Each row was made from one path, in order. Every step used is in the known rows, and no mark comes twice. Write each row's path.
In the rows, zero is written as 128.
Known rows
ruko > burod: [109 124 126 162 129  65 134 128 146 134 160 138 103 142 155 137 107 150
 105 129 131 100 112 148 116 130 138 112 116 144 141 122 123 145 108 125
 135 108]
pomul > pibo > zelakid > ruko: [109 125 129 160 147  55 139 112 153 134 126 164  85 128 134 151 113 124
 117 114 120  81 172 121 112  74 139 103 129 163 146 122 130 162 136 122
 102 107]
dofun > deliv > burod: [ 80 109 118 175 124  67 147 122 124 133 161 170 118 151 148  97  81 136
 101 126 142 110 113 136 135 149 121 128 101 138 131 125 110 128 124  91
 150  93]
deliv > pomul > pibo > zelakid: [104 113 122 147 160  63 138 105 137 139 128 161  95 137 142 141 100 141
 111 142 129  88 136 131 119 104 120 125 129 152 145 132 101 136 117 123
 134 106]
zelakid > ruko > rovet > deliv: [ 79 123 116 165 129  52 146 132 142 131 147 150 118 138 139 132 138 140
  96  98 139  89 145 165 121 131 151  90 128 146 130 103 126 133 113  96
 129  98]
rovet > ruko > kovu > rodiz: [ 93 136 130 124 134  67 127 143 172 133 150 136 123 138 156 135 107 157
 121 152 114 111 112 147 129 129 150  84 125 122 135 133 118 106  96  67
 170 135]
rovet > deliv > burod > ruko > kovu > rodiz: [ 85  97 111 130 135  47 137 130 144 129 153 162 139 149 152 118 104 155
 118 131 131 117  98 169 130 164 123  63 124 125 113 141 101 103 106  53
 164 123]
kovu > ruko > burod: [110  99 115 164 119  68 144 132 165 142 160 145  99 142 146 144 112 173
 120 122 125  97 103 143 111 142 159 113 111 149 136 146 133 149 105 123
 131 102]
burod > ruko > pomul > pibo > zelakid > mezup: [117 123 146 120 161  51 153 110 145 148  98 157  86 143 145 181 121 120
 119 116 153  84 146 129 105  89 109 104 136 163 142 126 128 149 116 119
 122 125]
rovet > deliv > pomul: [ 75  97 104 138 136  55 141 121 131 134 142 156 119 145 155 119 103 149
  96 132 135 103 109 158 139 153 130 121 129 143 136 125  97 120  96  94
 154 103]
zelakid > ruko > pomul > rodiz: [106 148 134 154 119  61 145 146 143 163 129 128 105 125 128 158 122 131
 133 108 153  70 159 147 114  95 161 130 132 138 123 123 119 137 109  87
 151 125]
deliv > rovet > ruko: [ 78 122 124 141 123  50 155 129 153 134 167 162 118 132 168 123  92 141
 105 143 123 100 123 151 142 125 118 122 113 129 122 105 123  84  92  90
 153 106]
vefu > kovu > ruko > rovet > deliv > dofun: [ 90  64  88 159 118  48 155 128 141 138 147 142 151 157 135 117 135 183
 127 112 142  79  96 160 127 179 153  95 109 150 134 147 137 112 114  98
 137 102]
burod > ruko: [ 95 107 135 136 121  75 152 125 141 131 134 167 117 139 157 130 102 154
 116 110 131 109 120 147 118 144 131 111 121 141 137 129 122 113 105 100
 130 123]
pomul > pibo > zelakid > mezup: [117 131 148 135 158  61 138 106 154 131 108 165  86 148 160 162 118 123
 110 139 124  86 167 111 118  76 126 107 130 173 162 120 119 169 128 138
 110 117]
kovu > ruko > pomul > pibo > zelakid: [123 111 116 156 144  63 145 122 157 161 116 148  79 132 122 152 118 151
 122 123 141  75 119 119  90  92 150 110 128 168 134 156 135 151 115 124
 125 103]
burod > ruko > rovet > deliv > pomul: [ 71  95 111 138 142  55 161 121 124 136 148 164 136 148 147 128 120 163
 100 110 159  97 103 180 127 180 120 104 131 128 121 117 105  89  88  85
 156 103]
ruko > kovu > rodiz: [108 136 127 134 128  85 116 141 156 131 137 124 119 147 147 136 116 162
 120 140 112 121 116 155 123 128 163  85 120 135 145 147 104 128 109  86
 168 136]
pibo > zelakid > ruko: [100 114 127 151 135  76 135 121 153 129 128 156  84 130 130 159 104 136
 101 111 119 104 167 138 124  94 144 111 111 154 147 129 133 154 129 109
 112 106]
pibo > pomul > ruko: [113 142 129 150 118  70 127 138 131 154 137 154 131 109 157 138 114 151
 121 155 120 100 132 120 102 105 151 146 107 142 118 133 128 144  97 119
 142 101]
dofun > deliv > burod > ruko: [ 77  94 123 159 122  60 161 119 121 133 159 186 125 150 151 104  80 143
 107 112 151 113 108 143 131 167 105 120 102 131 123 128 116 112 119  81
 145  98]
ruko > rovet: [ 98 136 131 164 128  85 140 130 139 135 143 142 120 142 145 129 124 156
 105 114 137  98 122 155 110 135 150 111 116 143 138 113 117 120 109 119
 143 111]
pomul > pibo > zelakid: [116 128 134 155 151  64 136 109 144 135 124 163  92 136 148 132 108 138
 107 137 123  83 143 114 105  85 130 105 128 164 148 129 122 148 126 136
 115 108]
dofun > deliv: [ 88 122 123 159 121  77 144 127 131 132 142 155 112 152 150 104  98 149
  90 123 141 109 117 133 130 138 139 118 111 147 147 130 118 137 114 105
 146 100]
dofun > deliv > burod > ruko > kovu > vefu: [ 84 112 118 165 119  68 155 138 139 125 150 154 131 131 143  89 102 151
 132 121 136 125  89 144 121 171 128  85 112 119 146 146 114 113 115  62
 160 122]
pomul > pibo: [105 135 133 161 136  59 139 122 143 138 133 162 112 135 160 119 113 136
 125 125 121  84 129 122 108 105 143 111 135 157 141 117 112 142 117 128
 125 119]
pomul > ruko > burod: [115 137 128 163 132  54 129 141 135 146 173 147 119 126 155 134 111 155
 117 132 140  83 114 137 116 115 157 131 112 136 129 129 128 153 102 121
 138 110]
pibo > zelakid > ruko > rovet > deliv > pomul > rodiz: [ 87 119 112 154 152  48 152 123 135 145 140 146 106 141 126 157 132 150
  98 124 161  67 170 166 130 113 137 111 131 132 125 119 109 121 110  88
 146  90]
dofun > ruko: [ 74 124 124 151 115  78 148 117 133 126 137 170 116 134 141 121  99 146
 110 130 124 107 113 133 110 128 134 121 106 139 136 124 126 135 108 101
 131 120]
pomul > ruko > kovu: [106 157 138 146 128  68 123 157 139 141 147 137 121 106 154 129 121 145
 118 142 129  92 114 143 114 109 160 114 120 132 131 130 112 137 100  93
 155 128]
vefu > kovu > rodiz: [115 100 116 132 118  96 118 115 140 133 134 141 142 176 144 120 115 185
 147 124 115 117 123 138 131 141 172 100 117 151 152 158 125 129 120 101
 131 141]
pibo > zelakid: [108 117 129 144 140  86 132 117 144 131 128 153  89 139 144 137 100 152
  92 135 124 106 138 133 117 105 134 110 113 154 150 136 125 139 117 122
 125 106]

Write each row's path
[ 83 121 115 161 117  63 151 125 125 126 158 155 111 155 154 100  92 146
  85 126 139 112 119 154 146 137 121 122 101 140 133 124 112 109 107 101
 161  89]
dofun > deliv > rovet
[124 143 122 163 126  54 126 136 132 154 164 141 123 114 156 149 114 152
 114 160 128  92 120 127 100 110 143 137 104 136 116 129 132 157  96 130
 140  92]
pibo > pomul > ruko > burod
[ 87 132 128 138 132  59 148 137 153 153 141 141 107 124 147 138 103 135
 109 130 145  92 104 138 116 124 131 124 127 136 124 115 133 113  90  85
 155 119]
rovet > ruko > pomul
[100 116 130 133 125  71 153 131 134 150 127 147 112 134 140 144 108 144
 118 102 152 103 103 156 107 139 130 117 124 138 126 132 128 114  97  92
 147 126]
burod > ruko > pomul
[ 89  99 109 144 169  39 162 102 125 137 138 175 116 147 142 135 125 152
  96 122 160  75 123 156 111 138 102  90 140 143 126 119 113 103 107 108
 133  93]
burod > ruko > rovet > deliv > pomul > pibo > zelakid
[ 56 111 104 179 127  51 158 113 117 129 163 181 137 140 137 100 111 141
  97 128 148  92 100 155 107 155 113  98 106 130 107 104 119 115 108  81
 140  93]
dofun > ruko > rovet > deliv > burod
[121 136 127 155 155  61 135 115 137 153 116 141  83 131 131 142 114 130
 105 129 145  78 128 125  96  81 128 111 132 164 138 131 125 146 117 127
 131 110]
ruko > pomul > pibo > zelakid
[ 91 125 103 168 129  22 146 143 114 151 154 147 159 112 148 133 129 150
 100 146 146  74 115 154 117 136 130 130 105 133 104 124 126 118  94 109
 168  77]
pibo > pomul > ruko > rovet > deliv > dofun
[109 136 129 143 162  43 148 121 154 156 129 152  87 124 142 145 108 125
 106 142 147  67 126 114 102  82 117 109 136 152 128 119 141 125 106 109
 133 108]
rovet > ruko > pomul > pibo > zelakid
[ 94 126 134 143 125  73 144 130 132 150 140 145 120 141 152 136 104 158
 129 141 139  85 137 148 131 129 145 147 129 127 133 132  86 114 100  97
 166 121]
deliv > pomul > rodiz
[ 91 125 118 152 131  36 153 127 158 136 191 150 109 139 168 132  93 142
  99 148 131  93 111 159 139 130 110 115 111 123 118 102 129  96  89 100
 151  97]
deliv > rovet > ruko > burod
[ 65 109  96 163 138   4 164 119 115 147 132 159 130 123 130 117 109 114
 108 125 154  59  89 140 113 126 103 108 123 147 115 121 120 130 106  91
 154 106]
rovet > deliv > dofun > ruko > pomul > pibo
[ 87  96 130 151 123  66 154 122 133 135 153 182 128 136 153 124  85 143
 127 114 132 112 116 149 121 155 114 119 110 132 120 126 113 109 115  87
 134 117]
deliv > burod > ruko
[110  82 113 144 103  94 138 124 155 138 133 149 123 154 142 124 120 186
 148 120 118 103 113 127 115 148 175 113 113 160 149 157 138 138 118 104
 111 127]
vefu > kovu > ruko
[ 85 147 122 150 120  36 170 141 135 160 166 139 115 142 151 113  99 137
 101 147 176  68 121 147 138 116 114 133 121 116 105 114 124  79  85  68
 189  93]
dofun > deliv > rovet > ruko > pomul > rodiz
[119 120 131 138 153  54 152 112 136 151 116 157  92 132 133 150 111 134
 113 114 155  80 122 131  94  99 113 102 133 155 130 136 131 127 114 115
 124 116]
burod > ruko > pomul > pibo > zelakid
[ 97 126 118 167 162  58 146 110 141 141 137 153  97 133 118 165 125 134
 116 111 140  79 165 151 113 104 133 118 125 146 139 112 110 135 128 115
 128  99]
deliv > pomul > pibo > zelakid > ruko > rovet
[ 91 116 110 187 162  25 150 109 136 138 154 177 106 135 131 133 125 118
 103 114 143  67 161 143 109 103 119  83 126 153 117 101 122 142 136 104
 111  81]
pomul > pibo > zelakid > ruko > rovet > deliv > burod
[101 126 131 139 119  83 144 143 158 124 128 134 124 119 150 117 125 161
 140 119 115 121 100 150 106 149 151  79 131 129 158 146 122 119 103  83
 148 148]
burod > ruko > kovu > vefu
[ 69 122 117 149 121  47 163 129 142 131 172 166 117 147 163 101  83 140
  86 142 141 102 116 145 152 138 109 121 103 126 125 111 128  89  96  81
 163  89]
dofun > deliv > rovet > ruko
[ 66 116 114 172 122  58 162 126 123 129 149 155 140 131 126 129 104 147
 107 118 143  91 103 163 118 153 121 123  92 124 128 116 121 110 111 100
 158 108]
deliv > dofun > ruko > rovet
[104 150 136 164 131  72 137 143 126 147 155 151 134 124 144 125 130 162
 116 119 146  82 124 148 107 121 167 129 115 132 125 120 123 127 101 115
 146 112]
pomul > ruko > rovet
[ 80 117 126 153 124  63 154 135 131 131 157 163 120 137 147 108  90 133
 105 128 147 116  99 155 127 164 101  96 104 123 125 125 107 111 116  61
 162 108]
dofun > deliv > burod > ruko > kovu
[ 76 107 113 147 153  31 165 113 125 140 146 173 138 146 153 121 129 151
 112 113 158  75 109 164 114 160 114  97 148 139 119 109 101  97  97  99
 144 105]
burod > ruko > rovet > deliv > pomul > pibo
[ 88 110 110 161 154  48 150 106 134 135 133 168  88 142 123 142  97 124
 100 120 143  90 160 127 135 105 120 127 118 151 149 128 112 154 134 104
 131  88]
dofun > deliv > pomul > pibo > zelakid > ruko
[113 146 133 155 152  56 129 129 162 131 124 143  80 113 135 157 126 115
 113 130 116  83 164 134 104  72 134  80 129 154 147 118 120 159 135 105
 120 117]
pomul > pibo > zelakid > ruko > kovu
[ 92 135 122 158 138  70 140 136 118 150 159 149 140 126 139 137 120 166
 121 124 152  84 117 162 121 143 160 153 115 122 123 124 102 114  94 104
 163 111]
deliv > pomul > ruko > rovet
[ 82 103 118 159 125  57 164 125 115 151 150 163 119 147 130 115  84 134
 108 107 173 108  92 150 123 162 103 125 106 129 112 132 121 110 110  71
 162 101]
dofun > deliv > burod > ruko > pomul
[ 81 109 122 145 134  54 158 125 133 131 146 162 133 148 155 120 129 160
  93 105 152  93 109 166 112 161 127  81 131 140 124 111 127 102  99  98
 136 105]
burod > ruko > rovet > deliv
[ 75 104 107 169 122  39 156 122 130 125 167 152 122 132 136 137  89 139
 106 133 135  92  93 153 126 148 108 123  90 128 130 124 124 136 113 106
 150 107]
deliv > dofun > ruko > burod
[ 82 144 128 135 127  51 146 144 161 130 164 139 111 121 167 127 104 130
 103 157 122 103 113 165 134 123 114  97 116 120 121 102 115  83  88  71
 171 116]
deliv > rovet > ruko > kovu
[ 79 134 112 133 127  51 143 139 156 128 172 139 125 156 156 111  94 153
  98 156 133 117 108 162 157 139 124  86 108 115 126 133 113  83  94  55
 194 107]
dofun > deliv > rovet > ruko > kovu > rodiz
[ 95 121 136 149 126  79 157 127 137 135 142 157 128 143 147 134 122 162
 112 101 146 102 116 163 106 155 136 104 120 134 131 115 124 102 104 105
 137 118]
burod > ruko > rovet
[113 147 130 135 132  72 111 151 144 142 149 134 136 129 148 133 119 166
 133 139 122 102 118 146 123 113 180 104 119 127 132 155 109 133 101  84
 170 138]
pomul > ruko > kovu > rodiz
[101 123 138 150 122  56 161 132 124 166 147 157 125 132 141 135 100 143
 141 119 167  78 121 153 108 135 119 131 125 120 101 129 108 100 103  75
 159 123]
deliv > burod > ruko > pomul > rodiz
[104 143 125 164 134  45 142 130 142 155 127 142  99 122 130 152 124 113
 133  96 138  76 145 137 105  91 148 118 137 157 130 115 122 153 121 108
 128 120]
zelakid > ruko > pomul > pibo
[ 83 125 114 179 138  39 142 138 115 148 177 174 147 126 149 105 120 153
 108 127 153  75 112 153 118 140 145 117 116 130 102 113 117 120 102  94
 148  92]
pomul > ruko > rovet > deliv > burod
[ 83 132 120 140 127  47 157 136 147 151 159 141 109 128 149 133  95 131
 105 134 144  95 108 162 133 121 114 126 116 129 110 107 129  84  84  83
 170 109]
deliv > rovet > ruko > pomul
[ 79  99 111 162 131  48 142 121 130 134 155 175 123 141 161 103  97 136
 103 132 130 100 111 146 131 143 122 107 119 144 120 119 108 126 110  92
 137  99]
rovet > deliv > burod
[110 110 126 156 154  46 156 108 127 155 134 172  99 130 131 141  95 124
 122 120 156  82 120 134  96 108  96 111 122 147 114 131 122 122 121 103
 128 107]
deliv > burod > ruko > pomul > pibo > zelakid
[110 154 130 155 122  74 123 159 149 136 139 131 131 101 152 111 132 163
 145 134 116 101 106 134 110 117 184 103 128 129 152 151 121 143 100  92
 155 144]
pomul > ruko > kovu > vefu
[ 74  89 111 150 134  29 168 130 125 130 147 159 149 141 150 125 117 154
  96 104 156  83 103 179 132 176 108  92 117 130 120 117 120  89 101  92
 156 101]
burod > ruko > rovet > deliv > dofun
[ 87 107 119 144 128  66 143 131 136 132 160 159 133 158 140 112  90 155
 118 128 142 129 100 157 134 167 121  84 103 118 123 151 103 106 118  53
 176 117]
dofun > deliv > burod > ruko > kovu > rodiz
[ 80  93 108 145 132  39 158 124 122 150 147 168 124 138 143 120 100 133
 108 110 161  97  91 162 118 158 106 105 125 136 103 124 118 107 101  72
 150 107]
rovet > deliv > burod > ruko > pomul
